Each row was made from one path, in order. Every step used is in the known rows, and no mark comes twice. Write each row's path.
Known rows
pitisa/mifilu/fatiz/kupona/betu/valev/tepebi: [  9.9  -7.3  47.2  11.8 -14.2 -34.5  -8.1  33.0 -35.6 -22.8  -4.8 -17.5
 -51.5 -40.0  28.4  -0.8  -9.4   3.3  20.1  38.1   4.6 -47.2]
tosoz/betu/kupona: [ 31.8   1.8  19.5  19.6 -15.3 -23.0  20.1  24.9 -28.4 -15.4  -0.8 -13.5
 -24.8 -56.3  23.9  -7.8  -0.7 -22.5 -13.0   4.7 -11.2 -77.2]
tosoz/pitisa/mifilu/betu: [ -5.9  -5.4  39.1  -7.4 -12.0 -37.1  16.2  19.6 -47.7  -4.6  -0.6 -29.7
 -45.7 -62.3  20.2 -19.1 -18.7   8.1  29.0  -2.6  -8.0 -21.4]
kupona/betu/valev: [ 33.3  -9.6  30.9  10.7 -12.5 -36.9 -11.4  35.3 -20.9  -2.1   4.5  -8.4
 -20.0 -19.5  17.2  -7.0  -7.5 -14.3   8.9   4.7  -7.1 -77.2]
fatiz/kupona/betu/tosoz/pitisa/mifilu: [ 19.9 -24.7  29.9   4.3 -10.9 -41.7  -2.3  34.0 -28.3   3.9   5.9   2.1
 -33.3 -67.4  28.6  -9.0 -10.5 -26.4  15.9  18.0  -0.6 -53.7]
kupona/betu/tosoz/pitisa: [ 33.2 -22.3  35.6   3.8  -8.9 -22.8  -3.1  24.5 -34.6   2.2   8.3 -13.3
 -18.1 -52.5  25.0  12.1 -15.8 -16.3   4.8  13.8  -2.2 -64.3]
tosoz/pitisa/mifilu/fatiz/kupona: [ -8.5  -8.7   9.5  28.2 -24.6 -25.3  15.2  19.8 -26.1 -17.4  -7.3 -12.8
 -12.4 -17.2  21.9  -9.2  -8.0   3.9  20.9  15.6  -6.1 -52.7]
betu/kupona: [ 14.3  -4.2   8.7  33.6 -13.1 -18.9  20.4  21.8 -19.8 -17.8  -7.5 -10.9
 -20.8 -30.0  19.7 -10.8   1.6 -16.0  -0.5 -11.7  -7.9 -61.2]
valev/betu: [ 10.4   1.1  42.7  -2.6  -8.6 -31.1   4.3  25.0 -48.9 -11.3  10.4 -18.1
 -34.0   0.0  30.6  -5.8 -19.0   1.1   8.1   8.2  -8.2 -60.4]
tosoz/pitisa/mifilu/fatiz: [  5.6  -3.7  34.4  19.9 -20.5 -39.5  20.8  17.6 -41.1  -8.2  -7.1  -5.3
 -26.7 -31.1  24.5 -16.2 -15.4  -2.2  26.8  10.6  -1.9 -29.2]
betu/tosoz: [  5.4  -6.5  23.1  10.0  -9.8 -26.3  -8.7  30.7 -15.0   3.2  -1.4 -18.9
 -24.6 -32.1  17.9   5.0  -6.2   3.1   9.5 -23.0   5.2 -38.2]
tosoz/pitisa: [ 19.4 -13.0  36.8   5.3 -15.8 -29.9  14.6  15.4 -45.9 -12.0   2.2  -6.1
 -16.5 -37.7  30.6  -1.1 -21.1 -10.8   7.7  13.2 -13.7 -64.5]
mifilu/pitisa/tosoz/betu/kupona: [  9.3   4.6  25.8  22.5 -14.7 -23.4  22.7  25.9 -30.7 -24.6  -2.8 -27.3
 -28.7 -63.2  22.8  -5.6  -0.5 -12.1   0.8  -6.1  -4.5 -60.7]
valev/tepebi: [ -6.1  -4.0  50.2   9.5 -14.5 -25.4   5.6  20.3 -43.1 -24.4  -5.9 -14.6
 -50.1 -27.2  34.0   4.2 -14.2   8.4  11.5  15.1  -2.4 -28.5]
mifilu/betu/kupona/fatiz/lepera: [ 11.3 -18.5  22.6  41.1 -19.0  -9.5 -28.2  29.2 -29.8 -23.7  -3.9 -26.7
 -21.1  -1.2  21.0 -43.2   8.0  11.5  -8.8  -4.8 -12.4 -42.0]
pitisa/mifilu/fatiz/kupona: [-14.8  -6.4   5.2  30.9 -24.6 -24.5  15.6  21.9 -21.0 -16.5  -7.7 -12.5
 -13.2  -8.2  19.2 -11.3  -4.7   5.1  21.8   4.9  -5.9 -45.6]
tepebi/valev/betu/tosoz/pitisa: [ 31.7  -8.0  47.8 -19.7  -9.3 -31.9   4.2  25.2 -50.3  -7.8   6.1 -23.5
 -29.9 -54.7  28.7   5.0 -20.2  -4.9   3.3   4.2  -0.9 -74.9]
kupona/betu/tosoz/pitisa/mifilu/fatiz/lepera: [ 13.4 -12.0  34.3  30.5 -13.5 -28.2 -13.5  33.8 -29.9 -18.3 -13.7 -15.9
 -27.0 -11.8  35.4 -35.5   3.1  -2.9   8.5  24.1  -5.9 -27.0]
lepera/fatiz: [ 25.7   4.3  23.2  33.1 -20.0 -20.0  13.4  22.1 -48.9  -1.3  12.8  -8.8
 -37.1 -27.0  18.1  11.3 -17.1 -19.9  -2.3 -40.0  -8.4 -55.0]
lepera/fatiz/kupona/betu: [ 26.3 -21.4  10.3  33.3 -18.0  -4.2   3.6  25.9 -26.7   2.7  16.9  -6.1
 -14.7 -10.0  14.5  17.9  -3.4 -28.3  -6.0  -2.0 -11.1 -69.3]
betu/kupona/fatiz/lepera: [ 16.8 -20.6  20.8  46.1 -20.1 -11.1 -30.2  31.2 -27.7 -24.1  -3.6 -13.9
 -16.3   4.9  24.1 -41.1   9.4   2.4 -13.2  -2.8 -12.5 -51.3]
kupona/betu/tosoz: [ 21.5 -18.2  23.7  10.2  -7.2 -17.4 -13.9  33.6 -13.0  12.9   7.0 -14.3
 -21.0 -28.8  15.1  14.3  -3.2 -11.2   2.8 -11.9   5.3 -43.5]
pitisa/tosoz/betu/valev: [ 18.3   6.8  43.7  -5.0 -15.5 -49.2  -2.4  42.2 -38.4 -17.8   2.0 -16.8
 -32.1 -65.8  26.8 -13.5 -13.4  -3.9  12.1   9.3  -3.3 -79.0]
tosoz/pitisa/mifilu/fatiz/lepera: [  2.5  -5.2  34.9  31.2 -17.0 -32.7  -4.1  29.1 -36.7 -26.8 -17.9 -12.1
 -26.2  -5.3  39.3 -43.4   0.4   2.0  11.4  21.0 -11.6 -27.9]

Write each row's path
[ -6.1  -3.6  29.0  -3.3  -7.2 -31.5  -5.7  31.6 -23.5   6.8  -2.2 -35.3
 -44.2 -59.4  13.2  -6.0  -9.0  13.6  24.4 -24.7   8.0 -16.2] | pitisa/mifilu/betu/tosoz
[ 34.6  -9.0  19.2  22.4 -16.4 -29.2 -11.8  37.3 -24.0  -4.7   8.8 -12.5
 -20.4 -22.9  14.1   1.7  -6.0 -17.2   5.9   3.5  -6.5 -88.7] | lepera/fatiz/kupona/betu/valev
[  6.9 -15.0  32.3  42.6 -21.0 -13.4 -29.2  32.3 -30.9 -28.9  -2.3 -29.8
 -20.9 -11.6  25.2 -38.1   8.4   8.3  -8.8  -4.6 -10.0 -45.2] | mifilu/pitisa/tosoz/betu/kupona/fatiz/lepera
[  9.5 -20.1  24.3  38.9 -18.4 -16.9 -28.2  33.1 -31.2 -20.8  -3.3 -20.1
 -27.3 -12.4  23.2 -46.9   8.7   6.1  -5.3  -2.5 -10.0 -38.0] | pitisa/mifilu/betu/kupona/fatiz/lepera
[ 11.6  -9.1  46.1   9.5 -13.2 -28.6 -10.6  32.0 -34.5 -24.2  -1.6 -19.1
 -46.4 -32.4  28.6   4.6  -9.8   2.9  12.2  32.8   0.3 -57.4] | fatiz/kupona/betu/valev/tepebi
[ 28.0 -12.7  20.4  15.8 -15.1 -31.3 -12.2  36.3 -16.9  -7.4   3.3 -11.2
 -14.1 -15.7  15.2  -5.7  -3.7 -11.1   8.5  10.9  -7.7 -85.2] | fatiz/kupona/betu/valev
[ 18.2   2.2  42.4 -22.2  -7.1 -28.6  -4.5  35.3 -36.6  -2.5   4.1 -30.8
 -38.7 -33.5  20.7   2.7  -9.4   5.4   2.7 -24.6   6.3 -58.9] | tepebi/valev/betu/tosoz
[  6.7  -4.2  33.2  17.5 -17.9 -38.5  15.8  21.3 -36.9  -4.0  -7.4 -10.9
 -28.7 -40.1  23.0 -11.7 -14.7  -0.3  27.0   8.2   3.8 -26.5] | betu/tosoz/pitisa/mifilu/fatiz
[  2.6   1.0  60.4  -6.8 -11.1 -44.2  -2.5  28.7 -52.0 -26.5  -6.9 -31.1
 -65.9 -65.3  31.0  -9.3 -19.9  15.8  27.0  29.4   2.7 -38.1] | tosoz/pitisa/mifilu/betu/valev/tepebi
[ 21.4   7.1  52.4 -30.2 -12.8 -32.4  15.3  26.3 -58.8 -15.8   7.8 -22.2
 -38.2  -9.8  27.5 -10.5 -13.7   0.0  -2.6 -15.9 -10.2 -73.7] | tepebi/valev/betu
[ 24.7 -23.1  36.8   0.1  -9.1 -45.5  -1.7  34.0 -33.1   7.3   6.2   5.1
 -37.8 -71.8  29.3 -10.8 -13.3 -29.1  16.0  14.6   0.4 -47.5] | kupona/betu/tosoz/pitisa/mifilu
[ 19.5  -5.2  44.2  15.9 -14.4 -26.5  -9.4  32.5 -41.1 -21.5   3.1 -20.8
 -53.4 -40.0  26.7  10.9 -11.8  -2.4   9.0  24.2   1.7 -60.4] | lepera/fatiz/kupona/betu/valev/tepebi
[ 15.7 -21.6  17.6  33.8 -23.2  -5.7 -11.3  18.1 -33.1  -3.2  12.9 -23.4
 -19.2 -26.6  -0.9 -15.6  -4.3  10.5  -1.4 -26.6  -2.3 -48.5] | mifilu/betu/kupona/fatiz
[ 27.6   4.2  27.1   3.2 -10.3 -22.5  24.8  26.1 -41.7 -23.5  -1.0 -22.3
 -34.3 -30.3  22.2 -13.4  -0.7 -13.5  -7.6 -13.3  -6.6 -80.1] | tepebi/valev/betu/kupona
[ 12.7   2.6  39.6  -7.0 -12.2 -52.7  -2.4  32.4 -37.2  -9.9  -3.2 -28.6
 -41.7 -58.3  17.7 -24.7 -16.3   8.3  30.1   2.3  -4.3 -54.8] | tosoz/pitisa/mifilu/betu/valev
[ 15.8 -16.8  38.1   1.9 -13.8 -50.8  10.4  27.4 -39.9  -2.2   1.9   9.8
 -36.8 -60.0  33.5 -20.5 -16.9 -26.0  18.1  12.4  -7.8 -48.2] | tosoz/pitisa/mifilu
[ 10.9 -21.8  30.0  35.6 -22.0 -15.6 -34.8  30.4 -31.0 -18.6  -0.6 -11.4
 -15.5  14.3  26.7 -38.7   3.0   8.1  -9.2  -3.2 -14.2 -43.0] | kupona/fatiz/lepera
[ 14.5 -20.9  12.8  15.7  -9.6 -12.7 -14.2  34.5  -7.3   7.9   6.7 -18.5
 -15.1 -26.3  13.4  16.8   0.8  -8.3   3.5  -5.8   4.0 -52.6] | fatiz/kupona/betu/tosoz
[ 21.7 -14.2  35.5   2.3 -10.8 -29.2   2.0  22.7 -36.4  -4.2   2.6 -16.0
 -20.6 -53.9  26.3   6.4 -18.5  -6.4   8.1   6.5  -2.5 -61.6] | betu/tosoz/pitisa
[ 19.3  -0.1  19.4  22.3  -7.3 -21.0  17.0  25.5 -34.8 -20.2   0.8 -18.5
 -31.3 -23.5  24.9 -11.5  -4.6 -11.2  -0.8   3.3  -5.6 -71.1] | valev/betu/kupona
[ 24.4 -16.2  32.5  26.2 -19.3 -13.7 -26.3  33.5 -38.4 -27.3  -0.8 -20.4
 -22.9   0.6  26.0 -43.9   9.3   2.2 -17.6  -6.8 -11.7 -62.9] | tepebi/valev/betu/kupona/fatiz/lepera
[ -6.2  -1.0  27.2   0.6  -7.9 -21.4  -5.0  26.6 -22.9   2.3  -3.6 -42.9
 -35.1 -44.0  10.1   1.9  -9.4  21.9  18.8 -27.4   5.6 -20.9] | mifilu/betu/tosoz
[ 27.2 -21.5  28.1  10.5 -11.6 -38.9  -2.0  34.8 -37.1   6.7  11.3   1.2
 -39.8 -74.0  26.9  -2.9 -13.7 -33.0  13.1   8.6   0.9 -56.1] | lepera/fatiz/kupona/betu/tosoz/pitisa/mifilu
[ -6.8  -9.3   8.6  27.7 -21.6 -24.8   8.1  23.3 -22.3 -14.0  -6.8 -18.3
 -14.5 -25.2  19.7  -5.1  -6.2   4.7  21.7  12.0  -0.9 -50.2] | betu/tosoz/pitisa/mifilu/fatiz/kupona
[ 10.5  -2.1  34.0  -2.4  -3.9 -28.1 -12.2  34.5 -30.8   0.7   6.2 -27.7
 -35.1 -24.9  22.7   5.5 -12.5   6.9   9.0  -7.2   7.4 -50.1] | valev/betu/tosoz
[  5.0   4.9  62.7  -3.7 -13.5 -40.7  -3.3  35.9 -50.1 -31.4  -3.3 -23.1
 -58.9 -66.8  36.3  -1.3 -16.3   8.5  14.6  31.9   3.7 -52.1] | pitisa/tosoz/betu/valev/tepebi
[ 20.3 -26.1  21.8  28.7 -21.9 -13.7 -11.3  20.1 -39.7  -2.0  14.1 -18.6
 -25.3 -48.0   2.9 -18.8  -7.6   2.7   3.1 -14.3  -1.3 -52.1] | tosoz/pitisa/mifilu/betu/kupona/fatiz
[ 15.4 -26.5  10.6  23.9 -16.6  -8.0   0.5  24.8 -17.2  -0.6  11.1  -5.5
  -5.6  -0.5  16.9   9.3  -0.3 -18.9  -0.4  11.7 -13.1 -64.6] | fatiz/kupona/betu
[ 11.8 -19.1  28.6  39.5 -19.6 -13.1 -27.0  36.9 -35.2 -27.7   0.0 -16.1
 -21.0 -20.2  27.5 -40.4   8.3   0.1 -11.5   3.8  -8.9 -51.8] | pitisa/tosoz/betu/kupona/fatiz/lepera
[ 13.1 -19.4  14.4  18.7 -10.4 -18.2 -12.0  35.5  -8.3   9.7   3.7 -17.2
 -19.6 -32.3  13.6  10.7   0.2  -7.9  11.2   0.6   8.5 -43.4] | pitisa/mifilu/fatiz/kupona/betu/tosoz
[  4.6  -3.6   1.8  38.4 -23.9 -11.3   9.3  22.9 -32.4 -13.0   6.7 -15.0
 -19.7 -14.0  16.7   9.9  -8.9  -8.7   2.0 -21.6 -10.9 -70.6] | lepera/fatiz/kupona
